Each row was made from one walk, in order. Every step used is in the known rows, and no mark comes twice. Write each row's walk.
Known rows
doma dapok donimid: 141 281 -105 -11 -209 -268 73 -171 310 53 330 13 -57 -62 -18 -262 283
 -27 184 68 -531 119 -21 -57 87 -329 -154 445 267 141 -12 -141 -37 296
boru dapok donimid dabe vuza pepudag zuve doma: -21 418 117 31 -454 120 57 -66 522 152 305 263 -115 -157 -59 -565 154
 -252 324 127 -466 198 141 -121 -174 -173 -81 732 331 348 -75 -207 23 26
pepudag donimid: 118 340 -54 -115 -76 -148 15 68 241 -12 329 49 -23 160 -85 -203 384 51
 228 -45 -542 109 51 -56 -32 -117 -254 439 220 163 25 -142 18 348
dabe donimid vuza pepudag zuve doma: 47 434 58 57 -376 97 -103 19 590 71 347 218 -58 268 -121 -458 286 -197
 226 190 -441 172 -91 -227 -109 -282 -94 719 290 507 -293 -266 82 236
vuza pepudag zuve: 128 562 -110 -60 -64 13 81 -68 473 210 242 215 86 57 10 -193 450 -15 279
 262 -478 77 121 -93 146 -211 -169 534 316 207 -101 -88 116 209
dabe vuza: 70 551 -71 -208 -58 -107 240 -67 302 -22 288 26 -36 40 -37 -115 313 55
 356 29 -376 141 -96 -59 -95 -167 -92 434 346 349 -2 33 15 410
pepudag dabe donimid: -55 274 -45 -158 -166 20 31 95 382 -49 362 88 -49 151 24 -230 394 101
 119 -122 -396 181 96 -154 37 -226 -395 460 265 234 16 -24 -46 137
doma dapok zuve pepudag dabe vuza donimid sosis: 78 545 60 -15 -323 180 -52 -116 512 106 92 222 33 -283 -246 -592 92 -212
 169 25 -487 274 10 -75 89 -197 -52 699 306 260 -108 -184 -66 117
pepudag zuve boru dapok donimid: 181 260 196 -105 -337 -177 72 -106 -29 16 254 56 -70 -202 91 -308 484
 -137 394 197 -630 -63 216 -103 -5 -106 -173 472 131 144 -130 -331 51 70
sosis vuza pepudag zuve doma boru dapok: -6 384 218 172 -256 -114 102 49 455 183 250 204 -20 -137 -60 -277 37 -68
 465 391 -533 106 111 48 -102 -216 138 375 266 438 -274 -515 240 182
dapok donimid dabe vuza pepudag zuve boru: 18 411 247 -172 -454 162 111 -46 271 89 110 72 21 -109 -124 -569 473 16
 369 229 -597 197 138 -321 -184 -98 -276 683 395 260 15 -260 -51 61
boru zuve doma dapok donimid vuza pepudag: 196 413 66 395 -355 -46 -51 -16 553 170 308 174 -27 20 -246 -568 82 -271
 237 265 -598 264 -50 -205 -35 -330 198 715 264 334 -218 -351 23 328
vuza donimid pepudag zuve boru dapok: 161 312 18 20 -294 62 -58 62 181 92 51 287 56 -218 -13 -518 614 -32 340
 272 -623 177 310 -158 114 -148 -168 548 28 252 -125 -381 67 163
tirug donimid dapok zuve doma: 90 241 11 124 -433 -245 138 -168 414 61 227 51 -21 64 -35 -363 -47 -386
 333 254 -621 72 25 -28 -126 -258 9 564 -15 162 -283 5 119 194
dabe vuza donimid dapok zuve doma boru: 143 350 215 148 -460 4 79 -161 480 -4 250 43 -70 -68 -167 -523 -80 -222
 392 219 -823 189 -67 27 -291 -328 -3 433 153 313 -384 -249 -37 179
boru dapok donimid dabe vuza pepudag: -35 423 21 -71 -301 73 193 -61 344 106 238 202 -145 -287 -77 -490 436
 -53 369 107 -374 396 179 -80 -223 -260 -163 623 366 286 139 -58 -22 165
donimid dabe vuza: -19 355 -65 -214 -121 -20 267 -6 400 25 275 -17 36 -4 -122 -193 202 50
 229 -78 -357 224 29 -188 -146 -222 -185 484 346 360 173 59 84 282
doma dapok donimid dabe vuza pepudag zuve boru: 98 391 179 -6 -559 10 98 -61 386 164 107 109 59 -238 -143 -608 410 -17
 321 226 -661 205 67 -334 -75 -180 -170 699 349 342 -30 -326 -65 32
pepudag zuve boru dapok donimid sosis: 225 233 44 -197 -303 -132 17 -170 -173 14 188 99 -44 -246 75 -363 306
 -247 193 89 -654 -92 280 -96 -81 -137 -174 525 93 119 -122 -316 111 81
donimid sosis vuza: -53 345 -166 -187 111 -147 121 -88 106 -9 273 65 40 12 -110 -91 15 -50
 150 -44 -406 111 11 -61 -122 -247 -18 374 335 323 64 -151 268 441
zuve boru dapok: 128 270 -70 -104 -130 -326 226 62 -15 15 172 -2 -22 -158 33 -146 422 -33
 375 185 -447 123 133 21 14 -165 -9 439 58 260 -19 -185 114 292
dabe donimid dapok: 144 280 -131 -26 -247 -207 52 -111 302 24 292 123 -74 47 34 -228 408 -68
 142 -15 -570 161 21 -103 -75 -417 -196 427 122 271 -111 58 92 253
zuve boru dapok donimid vuza: 117 175 183 -58 -326 -262 125 4 -117 -45 249 -46 -140 -168 -90 -351 490
 -133 428 163 -495 224 63 -128 -209 -256 -57 523 148 314 -9 -383 114 285
donimid dabe vuza pepudag zuve: 31 548 4 -112 -207 176 179 -24 588 204 217 201 104 -44 -106 -320 356 2
 294 114 -437 192 118 -257 -62 -191 -207 612 414 379 49 -25 101 118
dapok zuve: 98 430 -28 -152 -49 -75 180 -261 360 49 332 -38 57 0 -79 -92 215 -169
 367 215 -428 26 42 -45 39 -254 -157 425 228 97 -85 81 98 259
dabe donimid sosis pepudag: -24 347 -139 -275 -149 98 -42 -135 280 -75 209 75 5 -22 -70 -328 303 72
 40 174 -300 153 117 -59 -84 -309 -233 445 345 269 -92 -9 177 353
sosis vuza pepudag donimid: -95 486 55 21 -37 -47 9 128 326 54 279 204 -31 90 -211 -316 415 105 411
 132 -507 291 -5 -69 -127 -110 -90 472 406 322 30 -323 96 407
dabe vuza donimid pepudag zuve doma boru dapok: 143 413 181 84 -470 166 -32 25 510 75 136 285 -56 -180 -58 -595 201 -17
 377 245 -611 189 151 -47 -136 -193 -88 469 143 414 -308 -415 -11 204
zuve doma boru dapok donimid dabe: 26 -66 131 -17 -412 -146 125 -17 314 41 294 -99 -109 -145 -55 -395 -74
 -78 155 102 -512 205 252 11 -205 -348 -166 408 137 144 8 -303 56 126
zuve doma dapok donimid sosis tirug: 71 131 -179 -4 -352 -274 -43 -81 149 28 132 -103 -119 8 -35 -509 -224
 -224 14 25 -525 -25 -61 -73 178 -302 2 390 140 132 -122 -342 193 328
tirug pepudag dabe: -72 329 -184 -177 -154 -123 131 177 531 112 214 28 92 83 63 -100 278 51
 154 73 -354 303 227 -45 46 -220 -306 451 190 98 111 -3 81 330
dapok donimid pepudag: 50 335 -74 -199 -177 -6 -4 -210 283 87 140 65 -25 -19 -64 -335 475 93
 225 209 -375 261 130 -138 6 -341 -327 481 264 25 92 -19 37 401
dabe donimid vuza pepudag zuve: 109 491 84 -12 -301 141 -32 -29 494 75 320 242 -25 133 -98 -383 582 -79
 294 182 -459 173 12 -287 -97 -310 -225 618 331 454 -189 -193 93 203

Which walk is each row?
268 327 556 16 -477 -82 44 -76 314 126 125 -28 -61 -293 -323 -392 380
 -163 558 350 -469 210 132 -27 -234 -268 -37 440 122 227 -149 -400 184
 219 -> doma boru dapok zuve pepudag donimid vuza
115 743 -4 -108 -142 85 147 -89 482 148 229 242 28 3 -22 -252 465 11 417
 219 -458 99 -3 -130 -12 -132 -121 562 416 368 -132 -53 34 245 -> dabe vuza pepudag zuve
84 364 -105 -165 -236 -164 21 135 424 12 216 37 21 147 -22 -228 377 6
 223 86 -512 225 159 -10 -128 -122 -283 460 134 81 14 -104 14 493 -> tirug pepudag donimid
77 355 -55 9 -164 -193 148 -184 383 70 380 51 -47 -80 -37 -161 -31 -388
 386 227 -383 36 46 107 18 -227 87 521 79 200 -205 -23 132 219 -> boru dapok zuve doma
95 206 -19 -79 -174 -228 139 21 375 26 252 -139 -1 147 -44 -154 -58 65
 188 208 -490 100 -3 68 -64 -281 -74 345 178 214 -152 -222 63 371 -> zuve doma boru
-96 213 146 -137 -435 -9 334 203 275 -90 22 -125 -74 7 -58 -488 206 70
 394 28 -396 111 102 -295 -85 -75 -196 312 210 321 100 -116 160 242 -> sosis tirug donimid dabe vuza
98 111 29 -202 -325 -229 99 -12 -358 -64 -21 -120 -162 -252 41 -489 260
 -139 273 133 -533 -9 210 -67 30 -169 -95 310 46 72 -20 -385 236 244 -> zuve boru dapok donimid sosis tirug
-119 468 -72 -112 -250 152 79 262 577 -53 226 174 -19 64 2 -412 342 75
 246 -32 -494 415 135 -55 -113 -95 -301 533 292 269 21 -145 -145 340 -> tirug pepudag dabe vuza donimid
22 540 -105 -109 -139 193 25 -7 416 -14 125 237 -24 -8 -130 -492 493 136
 313 108 -443 377 18 -130 -67 -216 -212 529 311 326 2 -80 -81 457 -> dabe vuza donimid pepudag
64 369 -37 -104 -367 94 -159 -114 580 65 213 205 19 200 -22 -402 261 -74
 128 170 -410 62 53 -218 49 -254 -251 593 153 278 -219 -74 54 265 -> dabe donimid pepudag zuve doma
139 240 -114 51 -289 -317 199 7 243 63 161 103 -30 21 62 -256 328 -77
 248 96 -608 159 112 -71 -94 -294 -119 443 51 211 -70 -2 128 273 -> tirug donimid dapok
66 218 378 161 -647 -18 108 262 424 94 -25 -56 -50 136 -98 -628 119 -30
 459 476 -572 52 70 -240 -64 -190 -50 363 146 377 -336 -618 276 202 -> sosis tirug donimid vuza pepudag zuve doma boru
113 511 126 -122 -341 211 -27 27 268 3 18 213 72 -55 -105 -577 584 92
 391 232 -630 188 79 -277 -44 -64 -223 591 231 357 -143 -315 -57 276 -> dabe vuza donimid pepudag zuve boru
-15 635 282 -212 -241 96 151 -140 521 127 135 27 16 -135 -189 -246 284
 -76 459 203 -245 200 -11 -93 42 -131 -108 588 379 185 -3 38 36 169 -> dapok zuve pepudag dabe vuza
86 350 43 -164 -233 59 -54 -269 159 88 268 196 -15 -333 20 -347 307 -143
 186 241 -442 -24 320 -30 -20 -252 -185 437 317 142 -118 -205 306 104 -> boru dapok donimid sosis pepudag zuve
-184 270 72 -61 -209 -52 25 107 -110 72 112 218 -81 -313 -97 -496 308
 -50 295 127 -497 344 245 -66 -156 -160 -81 585 305 245 87 -472 119 121 -> zuve boru dapok donimid sosis vuza pepudag dabe
20 347 116 37 -477 7 14 -45 319 146 110 158 24 -117 -87 -493 507 -128
 340 295 -646 307 150 -192 -43 -332 -258 638 110 182 -182 -79 9 -61 -> vuza pepudag dabe donimid dapok zuve boru
-46 500 -122 -131 -133 84 240 34 504 139 180 117 44 -38 -154 -323 333 81
 278 105 -333 387 57 -151 -129 -242 -152 606 411 361 154 52 46 295 -> donimid dabe vuza pepudag
132 335 63 -212 -237 -94 -90 86 69 62 -110 -50 -65 16 -169 -462 241 -18
 143 58 -392 48 97 -75 165 -102 -109 388 158 64 31 -290 290 411 -> zuve pepudag donimid sosis tirug
242 431 295 91 -415 -160 -60 -123 510 176 189 22 31 -121 -388 -399 326
 -244 392 223 -454 208 -118 -166 -1 -282 26 632 205 287 -97 -281 150 304 -> doma dapok zuve pepudag donimid vuza
-20 416 268 147 -200 -8 -19 -205 432 105 147 169 -15 -181 -278 -418 223
 -250 452 285 -588 279 -14 -33 -19 -311 123 491 264 235 -125 -251 223
 272 -> sosis vuza donimid dapok zuve pepudag
54 372 -135 -200 -216 41 -22 -109 405 9 147 144 -13 70 -42 -329 537 125
 173 150 -312 261 88 -178 -1 -349 -331 484 189 214 -15 74 9 405 -> dabe donimid pepudag
188 389 225 148 -355 43 -72 32 497 162 111 228 13 -71 -93 -386 393 -85
 133 33 -550 205 228 -226 106 -281 -64 551 132 166 -91 -17 106 64 -> boru zuve pepudag dabe donimid dapok
101 596 23 -79 -222 283 -38 -66 499 47 163 320 39 -17 -80 -493 513 58
 325 113 -549 188 80 -230 1 -150 -259 542 310 338 -110 -155 -15 285 -> dabe vuza donimid pepudag zuve
68 309 124 -80 -444 26 86 59 326 95 -105 64 43 17 41 -475 448 68 393 324
 -445 -44 247 -323 218 -120 -275 292 77 126 -92 -201 284 237 -> sosis tirug donimid pepudag zuve
2 170 -97 -166 -302 -75 47 190 526 61 210 -6 105 100 -105 -297 266 4 100
 -18 -494 318 282 -142 -179 -171 -374 505 137 98 191 -74 77 371 -> tirug pepudag donimid dabe
-32 495 -24 -32 -288 128 102 27 679 187 251 179 68 90 -128 -395 56 -115
 233 127 -421 187 11 -193 -75 -162 -72 715 369 425 -57 -96 95 152 -> donimid dabe vuza pepudag zuve doma
-51 488 -24 -180 -83 -30 198 97 360 34 321 60 -11 34 -34 -141 297 115
 288 -104 -369 203 -7 -120 -25 -137 -224 461 371 334 87 -14 10 218 -> pepudag dabe vuza
-37 171 227 156 -452 -46 17 182 371 161 273 99 -165 -120 -138 -519 177
 -44 309 234 -465 439 149 -23 -211 -381 -118 565 255 303 -87 -518 60 104 -> zuve doma boru dapok donimid vuza pepudag dabe
38 142 -51 -123 -143 -54 39 125 343 40 321 2 47 110 -167 -277 270 46 103
 -153 -523 199 174 -186 -84 -169 -344 487 220 172 203 -118 83 230 -> pepudag donimid dabe
152 295 41 55 -364 -207 212 -214 320 73 196 77 6 -77 -5 -287 248 -267
 396 240 -642 76 130 -88 -118 -295 -122 461 30 114 -180 74 130 150 -> tirug donimid dapok zuve
81 225 -137 63 -279 -312 2 -117 407 42 361 -13 -89 77 -46 -331 -14 -144
 116 84 -511 118 -127 4 71 -304 -18 547 220 189 -117 -217 -44 332 -> zuve doma dapok donimid
143 443 143 75 -304 10 24 -110 296 183 336 272 -112 -175 -48 -401 570
 -219 424 235 -493 187 150 -156 -100 -311 -124 607 302 312 -102 -315 163
 126 -> boru dapok donimid vuza pepudag zuve
-4 310 17 -178 -269 86 -165 -242 328 54 272 68 21 17 -70 -414 -35 -156
 39 262 -453 -45 114 -59 -22 -218 -148 554 375 133 -199 -250 247 219 -> dapok donimid sosis pepudag zuve doma
44 264 118 -74 -416 -161 29 289 312 -3 87 -129 -46 150 -136 -401 364 -30
 364 116 -468 211 65 -225 -100 -186 -202 307 114 234 18 -372 302 517 -> sosis tirug pepudag donimid vuza
71 293 262 -151 -303 72 -4 -110 500 138 143 -33 77 -55 -325 -384 260
 -147 273 150 -399 198 172 -151 -14 -160 -222 611 227 34 105 -66 112 178 -> dapok zuve pepudag donimid dabe
123 439 -99 -181 -202 -110 109 -41 551 119 224 66 133 82 108 -80 309 -91
 231 212 -479 37 202 -81 34 -191 -231 437 168 126 -87 -34 148 349 -> tirug pepudag zuve
80 468 124 203 -462 102 -76 -8 624 158 188 221 19 -110 -163 -587 55 -58
 203 63 -529 246 53 -297 37 -200 -38 636 254 251 -96 -172 -87 194 -> boru zuve doma dapok donimid pepudag dabe vuza
96 284 -2 54 -402 -147 -15 -278 475 23 352 65 -69 99 -53 -336 25 -393
 227 136 -579 72 -67 -57 -110 -396 -68 555 65 224 -326 62 79 169 -> dabe donimid dapok zuve doma
-152 273 -174 -113 -30 256 -113 133 332 15 229 184 80 -58 -129 -449 225
 122 -21 45 -440 316 255 -45 82 -231 -296 486 385 203 43 -242 161 190 -> vuza donimid sosis pepudag dabe
150 197 204 -37 -581 -164 36 -67 472 73 231 16 -80 -111 136 -347 54 -191
 289 346 -614 42 300 85 -190 -233 -169 382 59 73 -284 -362 41 216 -> tirug pepudag zuve doma boru dapok donimid
